Each row was made from one path, in order. Every step used is in the known rows, and no mark comes twice. Write each row's path.
In the rows, zero is written as 128.
Known rows
U/P/Z/Y/D/R: [ 68 134  73 124 120 112 123 173 141 143 112  96 144 111 150  71 137 102
 118 109 118 172 156 118 118 149 156 116  59 116 119 110 119 155 180 120
 114  77 119 157 117  48 107 145 103 123 123 103 151 142]
N/B/Z/R/D/Y: [ 87  70  60 140 155 126 126 117 143 144  63 137 164 143 135  93 138 167
  99 111 145 195 154 116 116 157  71 121 156  55 139 123 125 153  84 131
 129 130  66 198 180 195 108 167 124 105 147 119 139 132]
C/U/Y/D/R: [ 58 146  63  97 145 135 132 139 128 119 123 108 147 118 142  53 149  90
 147 119 104 163 152 126  98 149 149 123  64 105 144 112 114 135 159 134
 114  76 128 171 137  68 118 135 122  91 148 108 187 123]
N/B/Z/R/D: [121 108 133 146 126 124 116 130 156 150  51 112 158 145 114 106 129 110
 118 119 165 205 171 128 130 129  77 138 145  16 133 124 127 143 124 134
 150 122  64 159 174 182 135 161 122  94 132 121 114 119]
P/Z: [110  98 121 136 127 161 125 177 171 112 119 127 125 114 119 136 130 151
 138 128 130 117 120 134 168 122 128 125 109 132 140 131 127 171 130 101
 112 117  86 130  88 134 119 128 123 168  79 122 127 128]
Y/D/R/U/P/Z: [ 81 104 101 152 122 151 133 159 174 150  84 118 135  92 149 102 120 128
 128 124 111 160 154 123 169 116 118 133 113 107 160 114 125 183 138 107
 149  84 102 163 104 137 113 149 122 181  84  89 157 121]
P/D/Y/Z/R/U: [ 89 104 113 137 151  99 175  81 142 127  92 121 149 103 148 129 115 152
  95 107 145 185 165 111 148 127  70 125 155  37 106 151 132 114 100 119
 155 130 127 164 147 221 167 163 126  88 124 105 139 116]
N/B: [115 131 114 131 112 138 118 120 131 145 110 145 130 145 105 133 119 117
 130 124 123 168 125 119  98 141 109 114 133  90 142 129 159 144 173 127
 127 131 155 131 175 100  91 129 118 100 148 132 120 117]
Z/Y: [142 107 155 131 107  97 142 137 126 113 120 109 126 130 136 140 127 121
 110 139 151 150 134 121 123 143 138 119 123  75  90 145 129 168 148 118
 106 123 115 116 113 104 142 157 112 121 118 127 108 159]
Y/Z/R: [128 101 135 163 135 113 148 108 144 164 145 116 153 131 147 158 151 156
 126 101 157 167 143 132 169 144  66 120 139  94 100 158 134  85 137 113
 113 123 116 126 136 179 151 152 137 145 128 124 108 111]
Z/Y/D: [100 121 135 122 102 101 133 141 126 117  90 114 105 115 123 106 115 111
 108 109 130 167 161 128  67 140 129 121 122  93  90 109 134 137 158 130
  99  50 131 143 131 102 135 158  90  61 123 131 124 138]
P/Z/Y/D/R/U: [ 65 136  95 123 134 117 146 140 140 101 105 100 136  93 132  71 100 102
  93 111 123 180 159 108 132 124 148 125  94  41 109 125 125 157 144 123
 159  93 137 162 120 114 128 149 100  66 102  99 156 133]
B/Z/R/U: [130 114 142 143 132 117 157 106 152 125 119 109 137 111 122 132 114 138
 100 120 151 188 167 113 164 118  83 129 159   4 127 130 113 129 104 128
 173 123 137 130 155 218 139 160 123 101 118 106 135 123]
B/Z/Y/D/R: [ 73 139  68 110 125 105 119 179 141 119 126  92 140 121 132  69 136 102
 107  95 115 170 155 116 107 153 152 113  57  93 114 112 109 135 180 129
 113  93 123 140 138  48 106 144  99 104 140 108 150 145]
U/Y/D/R/Z: [ 60 170  89 110 135 121 122 131  97 115 102 122 148 157 142 118 122 114
 129 111 136 181 158 126 129 129  98 143  99 184 135  89 129 144 128 151
 150  91 169 115 135  96 103 155 118 114 146 105 172 115]
B/Z: [136 102 107 130 127 126 110 172 181 115 122 112 119 143 112 130 124 153
 111  99 115 140 145 125 150 131  93 120 128  84 164 129  99 133 131 131
 131 144  94  94 155 144 107 142 125 184 147 117 141 138]
C/U/Y: [112 104 130 108 144 155 155  89 133  98 110 133 138 130 142 108 158 111
 179 164 119 144 139 142 121 135 106 133 135  70 175 146 119 175 110 131
 103 101 104 157 131 156 144 152 159 132 145 113 187 120]
D/R/U/P/Z: [ 91 102 105 154 126 153 134 157 178 150  97 120 143  97 155 114 125 133
 131 133 115 152 146 121 189 112 119 132 112 108 164 125 125 190 132 106
 153 109  96 155  98 140 113 148 132 199  86  90 153 128]
Z/Y/D/R: [ 71 145  74 110 126 103 125 164 123 123 127  97 144 118 141  64 135  95
 113 106 121 168 149 114  97 151 165 115  58 111 101 110 120 134 177 126
 114  87 133 150 129  43 114 139  99  83 135 114 147 140]
U/Y: [115 113 133 113 124 150 103 120 135  93 102 136 142 127 141 128 132 109
 148 137 118 147 152 129 128 147 106 133 143 115 173 126 127 192 118 123
 112 109  88 162 139 137 131 152 147 126 146 112 176 111]
C/U/P/D/R: [ 74 148  65  91 152  90 168 132 138 157  93 118 156 122 165  87 163 105
 149 137 117 137 144 119 116 128 140 121  58 127 149 119 113 131 154 118
 124 139 135 146 134  85 138 130 131 155 149  94 163 138]
Y/D/R/U: [ 66 154  87 119 142 116 143 123 126 110 110 109 139  95 133  64  98  94
  96 110 114 177 162 108 120 119 145 132 105  61 117 117 126 127 137 136
 173  97 156 164 137 119 131 139 105  55 121 102 165 123]
R/U: [111 134 134 132 138 121 151 100 128 109 108 123 127 105 127 111  94 117
 102 128 125 159 147 114 138 108 121 138 150  55 123 131 129 137 111 133
 176 124 146 145 132 170 143 142 120  81 115 113 144 125]
C/U/Y/Z/R/D: [103 101 136 149 147 125 145  93 141 143  59 113 164 133 143  95 142 105
 141 126 160 198 166 140 135 130  71 149 145  26 121 156 130 124 112 131
 132 108  54 182 145 191 173 168 138 100 130 119 134 111]
D/Y: [ 89  80  57 127 157 128 138 114 126 127 117 145 145 131 150 108 142 181
 107 118 120 133 124 115 117 154 107 112 141 138 135 125 120 142  82 127
 113 135 106 175 141 160 108 141 129 131 142 126 147 141]
U/P/D/R: [ 75 153  65  94 142  88 141 146 138 154  89 117 159 122 163  95 152 101
 135 125 118 140 151 117 123 136 141 119  58 151 149 111 118 142 159 112
 129 144 127 149 137  76 134 130 126 153 150  95 157 135]
Z/Y/D/R/U/C: [ 90 123 108 139 136  79 145 100 138 160 103 112 136  97 140  92 106 109
  88 126 116 125 176 100 132 157  97 132 125  85  60 108 126 139 134 128
 171 129 134 158 140 147 114 133  79  45 135 109 183 138]
Y/Z/R/U/P: [120 108 129 179 128 111 152  77 143 195  92 120 152 105 180 139 125 125
 116 131 128 194 171 116 171 114  71 139 171  76 150 134 133 131 121 128
 175 105 139 157 146 192 139 170 144 179 130  87 146 113]
P/U: [112 126 125 117 132 139 117 201 143 132 120 138 125 127 125 137 150 141
 129 125 141 117 132 155 149 126 117 126 102 136 126 116 130 151 132 118
 108 119  91 131 113 155 149 131 120 123 173 121 129 129]
C/U/P/Z/Y: [132  76 149 151 112 122 163 146 159 138 100 106 126 118 152 137 145 132
 133 158 148 154 135 130 152 128 125 124 116  62 116 151 127 200 145 107
  98 102  94 123  87 124 136 172 121 190  92 107 123 163]
R/D: [109 131 129 133 133 127 114 127 132 126  53 124 148 129 128  81 113  93
 120 126 142 163 151 134 113 111 122 152 138  80 124 126 132 142 113 138
 155 122  68 174 138 144 148 143 121  84 122 127 122 124]

Which path is each row?
[ 69 106  88 140 149 132 121 121 161  93 114 116 155 115 166 103 109 120
 117  85  96 173 152 122 163 147  76 132 126  97 148 178 132 129 146 120
 129 130  81 162 133 126 150 159 142 145 155 101 177 105]
D/R/U/Y/Z
[153  99 138 144 122 118 135 138 158 154 139 105 145 139 118 160 157 160
 123 115 161 171 156 127 165 144  71 116 140  55 132 126 106 117 124 120
 122 127 110 104 158 194 123 151 131 157 131 119 121 128]
B/Z/R
[ 60 167  87 108 147 125 148 116  96 124 105 122 143 160 142 110 132 115
 145 124 136 179 152 130 124 120  98 144  96 165 136  99 124 138 124 153
 145  85 177 115 134 103 109 156 122 115 145 105 175 120]
C/U/Y/D/R/Z
[ 58 149  63  98 134 129 106 155 127 116 118 110 150 115 142  61 140  90
 131 106 106 165 156 119 101 154 148 119  69 129 143 102 118 143 164 130
 114  79 119 172 142  59 112 135 115  87 148 107 181 118]
U/Y/D/R
[106 108 124 123 101 103 127 162 152 112  88 104 102 121 113 106 113 123
 100  95 121 175 173 127  78 141 113 120 121  71 109 113 119 143 160 132
  98  58 114 128 147 109 125 164  92  90 132 124 129 142]
B/Z/Y/D
[ 75  86  53 106 155  97 155 106 140 148  51 154 146 125 170 118 148 177
 114 126 117 136 147 115  97 145  88 114 140 151 154 113 121 160  86 116
 110 137  99 189 153 176 133 153 130 153 154 104 160 141]
U/P/D/Y
[149  88 140 133 106  96 130 168 164 104 119  97 120 141 123 138 123 137
  96 119 142 159 147 121 139 143 113 116 121  46 116 146 109 172 151 124
 105 132  94  90 130 116 125 169 111 158 133 118 119 165]
B/Z/Y
[ 75 174  88 104 143  93 146 125 106 146  81 129 153 162 157 141 128 124
 133 126 145 164 150 121 146 113  94 142  94 202 138  93 129 143 124 140
 160 136 172 101 135 108 118 151 124 159 146  94 158 128]
U/P/D/R/Z
[ 95 108 134 128  99 119 134 163 146 111  85 113 104 109 120 106 117 122
 114 108 129 161 158 132  85 137 134 118 114  93  98 113 133 159 160 116
  90  47 109 143 113 105 132 157  89  82  97 125 125 135]
P/Z/Y/D
[110 137 131 126 117  89 146 140 104 114 118 106 144 155 145 141 123 119
 109 133 165 175 137 117 145 135 121 131  98 122  86 127 127 172 143 134
 128 125 149  92 111  82 119 169 109 130 127 114 125 158]
D/R/Z/Y
[131 127 159 131 110  92 147 125 105 112 104 117 128 157 138 163 117 131
 107 139 168 169 140 122 137 129 104 133 129 117  87 130 135 171 131 137
 124 119 146  86 111 115 132 173 110 129 119 119 114 156]
R/Z/Y
[102 110 119 123  97 107 122 159 152 117  80 108 101 130 108 107 112 120
 100  95 121 189 170 124  66 146 108 114 125  60 112 110 130 147 176 130
  98  59 122 127 162 101 112 166  86  80 139 127 128 139]
N/B/Z/Y/D
[103 140 128 120 114  72 152 132 112 134  84 111 145 154 160 147 127 117
 111 140 164 180 153 116 135 131 110 131 101 132 100 119 130 181 144 130
 127 126 146  99 118  93 134 177 107 147 133  98 131 159]
U/P/D/R/Z/Y
[ 83 128 132 114 116 136 123 107 129 104  71 124 124  99 130  97 114 100
 127 110 120 190 187 124  84 139  99 133 148  67 142 102 131 156 126 132
 125  33 121 185 157 164 141 163 113  40 130 110 175 101]
Z/R/U/Y/D
[138  87 153 167 116 140 147 127 159 183 118 119 154 114 144 165 165 155
 144 139 166 168 149 130 185 134  86 123 136  93 135 121 125 156 124 104
 120  98 105 137 114 190 126 152 141 181  89 109 118 120]
U/P/Z/R
[ 91  97 104 143 141 135 111 126 160 100 114 127 144 128 158 127 119 132
 133  88  98 154 145 132 151 149  68 130 137 131 148 176 135 127 146 118
 104 127  72 149 131 128 146 155 147 169 158 115 163 102]
U/Y/Z
[116 104 146 159 129 134 125 128 152 165  46 114 162 122 139 109 140 111
 133 136 170 189 168 134 154 116  92 150 143  56 128 122 131 162 108 121
 148 100  51 181 130 188 149 163 128 123  95 112 114 118]
U/P/Z/R/D
[ 96 128 105 140 147  91 140  96 138 165 116 120 146 102 143 101 111 116
  96 132 111 110 164 100 154 151  94 136 129 104  75 111 125 131 122 126
 181 158 133 155 141 159 110 119  95  69 137 106 188 132]
D/R/U/C
[ 63 157  62 108 136 121 120 160 122 131 133 104 144 118 135  61 136  99
 120 100 109 156 148 119 102 145 161 118  61 135 119 102 120 114 169 131
 125  88 139 155 138  54 109 122 107  87 139 114 157 125]
Y/D/R
[124 102 130 156 132  93 143  81 155 181 103 124 140 115 123 141 115 139
  94 128 131 140 179 103 156 159  47 130 169  52  83 112 132 134 121 124
 177 150 134 139 171 215 108 136  94  74 141 112 169 123]
N/B/Z/R/U/C
[ 63  73  52 156 168 120 129 120 156 125  89 131 155 131 165  93 119 167
  97  75 107 161 138 124 135 144  65 131 139 124 120 172 131  99 113 125
 120 143  55 181 140 153 142 158 131 150 154 119 138 122]
R/D/Y/Z
[ 71 178  90  94 144  97 145 131 103 123  91 128 149 164 140 137 126 126
 130 121 149 155 142 123 137 115 100 139  86 197 126  98 127 137 123 139
 152 142 172  95 132 103 120 143 118 132 143 107 151 128]
P/D/R/Z
[ 89  89 102 141 155 138 149 102 160 107 120 123 141 132 159 119 136 130
 149 105  99 150 137 140 146 141  69 132 132  99 150 189 131 114 140 122
  97 121  85 146 125 141 156 156 155 173 156 113 171 109]
C/U/Y/Z
[119  95 137 151 131 130 132 129 150 145 128 120 161 129 151 161 163 151
 138 106 154 176 155 140 173 154  51 121 138  89 123 153 134 123 137 108
  99 112  84 145 135 192 160 161 142 144 151 115 134 105]
P/U/Y/Z/R
[102  79  99 154 146  98 162  96 149 179 106 127 164 127 172 156 162 180
 120 105 151 178 157 125 154 154  43 113 146 107 116 149 128 101 116 108
 104 127 101 157 149 201 149 163 139 165 145 111 123 117]
U/P/D/Y/Z/R
[121 121 128 163 127 119 143  88 138 179  86 127 139 106 171 122 112 113
 118 141 116 174 164 113 152 108  99 145 166  92 162 121 132 155 117 135
 182 109 143 157 143 171 131 159 139 171 130  90 153 123]
R/U/P
[ 71 146  97 118 135 105 151 124 126 105 109 101 136  95 136  67  98  92
  91 112 123 184 163 105 119 126 148 130 100  41 103 122 124 140 142 132
 164  97 151 161 134 112 136 150 100  51 119 102 155 132]
Z/Y/D/R/U
[147 100 133 144 114 123 132 135 160 163 127 114 143 149 108 163 150 155
 123 113 160 190 157 120 152 151  65 109 142  37 139 125 122 128 147 119
 122 126 125 105 181 180 106 153 126 142 144 121 116 122]
N/B/Z/R
[ 76 138  91 118 135 105 144 139 142 103 107  98 133 102 133  68  99 100
  85 102 116 188 169 104 127 126 134 127 102  28 115 122 113 141 143 134
 166 102 139 149 142 119 126 154 100  71 125 101 159 136]
B/Z/Y/D/R/U
[115  97 143 157 138 138 149 111 149 173  50 115 161 122 138 101 149 112
 148 150 172 187 164 142 148 112  94 148 139  33 128 131 126 153 105 126
 144  96  63 179 125 197 155 164 133 125  95 114 120 122]
C/U/P/Z/R/D
[116  91 121 157 116 157 125 160 176 157  97 129 133 109 149 140 138 147
 144 133 120 134 137 133 177 115 113 131 126 139 168 125 126 186 134 103
 125 106  87 144  96 141 110 144 137 222  88 102 139 127]
U/P/Z
